Each row was made from one walk, in order. Every step used is in the known rows, and no mark comes twice. Write each row's walk.
Known rows
sero, pegi: [  2.8 -17.1 -28.9 -21.0   2.0  10.6 -26.2  -4.3  12.8  -8.8  -2.3   3.4
 -17.2   3.9  -9.4 -35.2  -5.9   6.8   0.7  10.4 -15.6  12.4]
sakof, mima: [ 41.2  -7.8  31.9  16.6   7.7 -12.9  15.0  -5.3 -33.8 -26.1 -12.6   5.1
   3.7  -7.2   1.1  16.5 -32.3  -8.5  -9.9   9.5   3.0  -7.6]
sakof, mima, derit, pegi: [ 58.8 -28.6  21.9  -7.2  36.8  10.0  37.6   1.0 -28.3 -24.8 -23.1  22.1
  10.7  20.9  33.7  49.6  19.1  16.3  -2.3  -4.9   4.6  12.8]
sakof, mima, mogi, pegi: [ 32.7 -13.4  73.6  18.7   4.1 -20.8  -7.0  11.5 -52.6   6.7 -37.6  19.5
 -17.7 -32.0  29.2  43.7 -19.2 -26.9 -11.5 -11.3 -11.5   6.6]
sakof, mima, sero: [  9.0  -3.4  44.9  12.3  33.3 -26.8  25.4  15.4 -28.1 -43.1 -21.0  20.5
   4.3  -5.4  13.7  23.3 -28.5  19.8 -10.7 -18.7  11.3   3.7]
bido, mima, mogi, pegi: [ -5.2  -2.5  22.6  12.3 -17.1  -3.4 -29.3  23.4 -19.3  38.8 -12.4 -11.3
 -20.6 -36.4  -0.6  22.8  -0.5 -11.5 -31.5  -1.9 -30.5 -13.7]
derit, pegi, mogi, mima, sero: [-63.7  18.2 -24.9   1.9   4.0   9.7  18.8  10.9  13.9 -54.1  -0.2 -17.0
  -6.6  29.0  -4.1  34.9   9.7   2.0   7.8 -22.1   0.0  29.7]
derit, mima: [ -0.3  -5.7  27.9  14.4 -13.1 -24.2 -24.5 -27.2 -14.9  27.1  33.1 -24.3
 -24.1  17.1 -16.1 -22.5  31.9  -2.8  -6.1  -8.2   5.5 -23.1]
bido, mima: [  5.2  -1.3 -24.2   7.8 -12.3   3.5 -13.0   5.8  -4.3   9.5  12.3 -29.3
  -6.2 -12.1 -31.6  -3.7 -13.2   7.7 -28.9  20.0  -7.5 -29.0]
sero, pegi, mogi, mima: [-30.7  28.0 -69.2   0.9 -16.0  21.8   5.3   0.7  12.9 -35.1  17.0 -29.1
 -17.8  11.9 -26.1   9.2  -8.7 -20.3   8.8  -3.3   2.1  31.3]
mima, derit, pegi, sero: [  3.5 -10.7 -30.5 -29.3 -12.8   5.8  27.3 -19.0  23.5   0.6   7.2   9.2
  -0.6  38.6  20.0  10.6  31.2  27.4  16.2  21.4  -6.3  -3.2]
derit, mima, mogi: [ 13.9 -16.2  67.1  13.6 -14.6 -14.0 -39.7  -8.7  -8.5  40.8  29.0 -25.3
 -44.9   1.1  -7.6   8.5  35.5 -14.7  -9.9 -19.8  17.8 -16.4]
sero, pegi, derit: [ -3.1 -10.3 -53.5 -35.3 -43.5  26.4 -35.8 -13.2  13.4 -23.0  -9.5 -17.1
  -6.2  -7.2 -20.2 -54.6 -16.5 -15.7   9.9  22.1  -2.6   7.0]
mogi, mima, sero, pegi, sakof: [-26.1  25.4 -48.0  14.1  28.7  16.7  12.6  37.4  52.1  -3.6   7.5   9.9
  23.3  16.5 -13.3 -11.6 -11.3   7.2   6.7 -14.9  14.7  10.9]
sakof, mima, sero, pegi, derit: [ -0.8  -0.7  -8.7 -34.1   7.1  10.8  10.8  12.4  -4.5 -42.2 -38.2   9.4
  21.0 -17.9  10.9 -17.4 -37.6   4.9  11.7  -9.9  23.0  15.9]
sakof, mima, mogi: [ 51.2 -17.2  73.7  15.3   6.8   1.9  -5.1  14.1 -26.5 -11.5 -12.2   2.8
 -16.1 -25.1   5.2  53.6 -25.6 -17.8 -20.2  -1.0  13.6   3.5]
mogi, pegi, sakof: [-23.6  19.2  -8.1  24.7  -3.5 -22.3 -18.2 -23.7   3.4  20.1   4.4  22.1
  22.0  -2.4 -13.1 -49.3   2.4 -17.5   5.3   8.8 -28.5  -4.1]
bido, mima, sero, pegi: [-27.0   1.0 -35.1 -19.6  28.4  18.7  -8.4  30.5  19.0  -5.1 -11.3  -4.6
   2.7 -15.3 -12.2  -9.0  -9.0  34.3 -19.4  -9.9  -7.4  -3.4]
bido, mima, sero, pegi, derit: [-33.9   9.2 -62.3 -31.8 -13.5  32.4 -12.9  22.3  18.9 -13.9 -15.5 -22.4
  11.9 -22.6 -26.4 -32.1 -16.8  21.5  -7.0  -0.7   5.8  -5.1]
mogi, mima: [ 10.9  -3.4 -23.4  19.5  -6.7  -3.2  -2.3  20.5  -6.2  -9.3  11.2 -20.7
 -23.3  17.4 -19.9  17.0 -23.7 -17.3 -11.7   9.0   8.7  -3.8]
pegi, sero: [-17.3   2.4 -24.1  -3.6 -30.8 -16.5   4.5 -23.2  16.0   0.4  24.3  -6.4
  -6.1  12.2 -11.0 -23.7 -20.3   4.7  10.7  37.5  -9.0 -15.8]
mogi, pegi, sero: [-43.4   6.7 -24.1  -3.8 -38.5 -33.3  -1.0 -27.1  -2.0  19.0   5.5  10.1
  -6.7   8.1   9.0 -29.8 -18.3   0.1  12.5  26.5 -35.1 -10.5]
bido, mima, derit, pegi: [ 24.7 -22.0 -25.9 -16.0  19.9  25.3  11.1  11.3   0.5   4.7  -1.2  -5.9
  -0.6  18.1   6.9  24.2  36.2  29.2 -23.0   6.5  -7.5  -6.6]

Write each row's walk
[-29.2  23.9   0.2 -10.1  32.2  -0.5  32.6  -5.9 -10.9 -66.3 -22.7   7.7
  14.2 -12.6   5.0  10.5 -17.8  15.3  14.3 -29.2   3.7  38.8] -> sakof, mima, sero, pegi, mogi
[ 48.6   4.4  60.6  39.4  15.1   3.6   4.9   6.9  -2.4  -1.6   9.4  13.1
  30.9 -31.8  -4.1  32.1 -18.5 -25.4 -12.6  -3.2  26.3  -2.9] -> pegi, sakof, mima, mogi
[-68.6  14.4  21.7  -3.0 -32.0 -39.3 -25.6 -16.5 -23.5  23.0  -9.9  -8.7
  -8.0   6.8   6.4 -49.1  25.6  -5.1  19.8 -29.8  -8.6 -11.2] -> mogi, pegi, derit, mima, sero
[ 25.4 -17.7 -26.9  -3.5  12.5  16.7  22.3  28.1   3.2  -6.2  -7.7  -3.1
 -18.1  46.5  20.2  56.1  23.5   9.0  -6.9   0.6   5.6  12.1] -> mogi, mima, derit, pegi
[-41.3  19.3   2.6   2.7  31.2  -2.5 -12.5 -17.7  40.4  35.4  36.6   6.8
  29.7  13.8 -10.4 -60.8  39.0  17.1  20.4 -31.7  14.7  -2.5] -> derit, mima, sero, pegi, sakof
[-31.0   7.5  44.2   8.2 -45.0 -32.6 -19.6 -33.1 -11.6  76.2  33.5 -12.8
 -29.1  -3.2  16.4  -3.4  26.0 -15.8  15.5  -3.2 -10.7 -21.6] -> derit, mima, mogi, pegi, sero
[ 52.5   2.0  28.9   8.1  29.1  29.5   2.0   5.5  12.5  11.5   6.9  16.4
  37.7 -35.1   1.4  13.0 -17.3 -19.7   2.2   0.6  25.4  10.6] -> sero, pegi, sakof, mima, mogi
[-11.3   8.0  32.7  24.8  -9.6 -14.2 -30.9  -3.5  10.7  30.7  -6.7  24.5
   4.6 -20.7   0.0  -8.6  10.2 -28.2   2.4  -3.3 -20.9   0.9] -> mima, mogi, pegi, sakof
[ 38.6  14.9  20.1  32.7  22.5  -6.7  22.8 -18.1  -7.4  -4.3  16.5  17.3
  49.4 -11.7 -11.6  -5.5 -22.4 -16.1  -2.2  20.9  15.7 -10.8] -> pegi, sakof, mima
[  8.7   0.9  47.8  11.1 -23.7 -21.2  17.0  -2.6 -32.2  28.2  -7.5  14.6
  -3.6 -27.0  32.2  37.7 -35.6 -20.4   9.2  13.2  -6.8  -2.5] -> sakof, mima, mogi, pegi, sero
[-12.8  -1.5 -28.8 -31.1 -44.3  16.2 -39.7 -35.3   5.8  24.8  23.9 -31.6
 -11.4   8.8 -16.9 -63.8  18.0 -19.8  23.5   5.2  11.4 -11.2] -> sero, pegi, derit, mima
[ -2.6  -0.1 -52.2 -20.9  -9.5  18.4  40.2  -0.9  20.9  25.9  22.1 -14.6
  18.8  19.9   8.8  23.3  18.4  31.3   2.0  28.9  -6.0 -22.4] -> bido, mima, derit, pegi, sero
[-29.8   9.8 -24.7  -5.3  31.1   4.1  -6.7   4.2  51.2  -9.0  -2.4  25.0
  28.7   1.4  -8.9 -49.4  -0.4  23.6  10.5 -15.4  -0.1  11.4] -> mima, sero, pegi, sakof
[-17.3   2.6   1.4  -1.4 -52.9  -9.0 -31.2 -40.7  -7.0  17.3  27.2 -43.5
 -11.8   9.4 -26.0 -48.3  21.5 -23.8   9.3   2.9  11.9 -24.8] -> pegi, derit, mima
[-35.8  13.1 -47.4 -13.7 -13.1  14.7 -11.5 -27.2  17.0 -42.4   7.1 -16.7
 -10.4  -3.6 -24.8 -30.3   7.3  -1.4  15.6  -1.4 -18.6  26.4] -> sero, pegi, mogi
[ 23.1 -12.4  16.8   8.3 -15.4  12.5 -26.5  25.5  -1.9  17.0   7.4 -27.5
 -21.0 -31.9 -27.1  36.0  -6.6  -1.7 -37.7   8.9   0.0 -20.9] -> bido, mima, mogi
[  3.7  -4.1 -55.2 -11.5 -16.4  10.4  48.3  11.6  20.5  12.6  17.5  -3.6
  -4.0  47.0  23.5  51.4  10.5  12.4  14.0  17.8   8.5   0.7] -> mogi, mima, derit, pegi, sero
[ -8.6 -19.5  48.2   2.8 -17.7 -20.7 -40.6   5.0 -18.8  15.1 -29.9   9.0
 -41.8 -19.0  13.3  14.6   6.2 -18.4  -6.7 -11.4 -26.8   1.7] -> mima, mogi, pegi
[ 55.9  -5.8  36.1  12.6  29.9 -12.1  43.5  12.7 -30.7 -21.9 -21.6  22.5
   0.1   3.2  27.9  40.5   0.7  15.2  -2.3  -5.7  12.7   8.7] -> sakof, mima, derit
[ 28.5  21.9  27.5  29.2  43.3 -24.4  47.0   1.1 -26.0  14.4 -20.7  48.4
  45.3  -8.9  31.7   7.7  12.0  -0.3  13.2 -15.2  -0.3  11.2] -> mogi, pegi, sakof, mima, derit
[ 20.4 -28.0   2.4 -16.4  16.1   9.8   0.9  -4.8   2.4 -18.0 -13.8   9.4
 -11.0  39.0  22.1  13.8  43.0  21.0   4.5   1.5 -14.5  13.8] -> mima, derit, pegi
[ 39.4  11.8 -13.4   7.6  36.5  19.7  19.7 -13.4   9.2  -3.1  13.2  19.7
  52.3 -12.5  -4.3 -23.2 -23.7  -8.8  10.8  14.0  13.6   7.4] -> sero, pegi, sakof, mima
[-26.9 -12.8  -9.8 -24.0  24.9   2.5 -18.3  16.3  22.5 -25.8 -25.5  15.0
 -16.9   6.1   3.0 -27.2  -3.6  28.7  -0.9 -17.3  -7.8  13.5] -> mima, sero, pegi
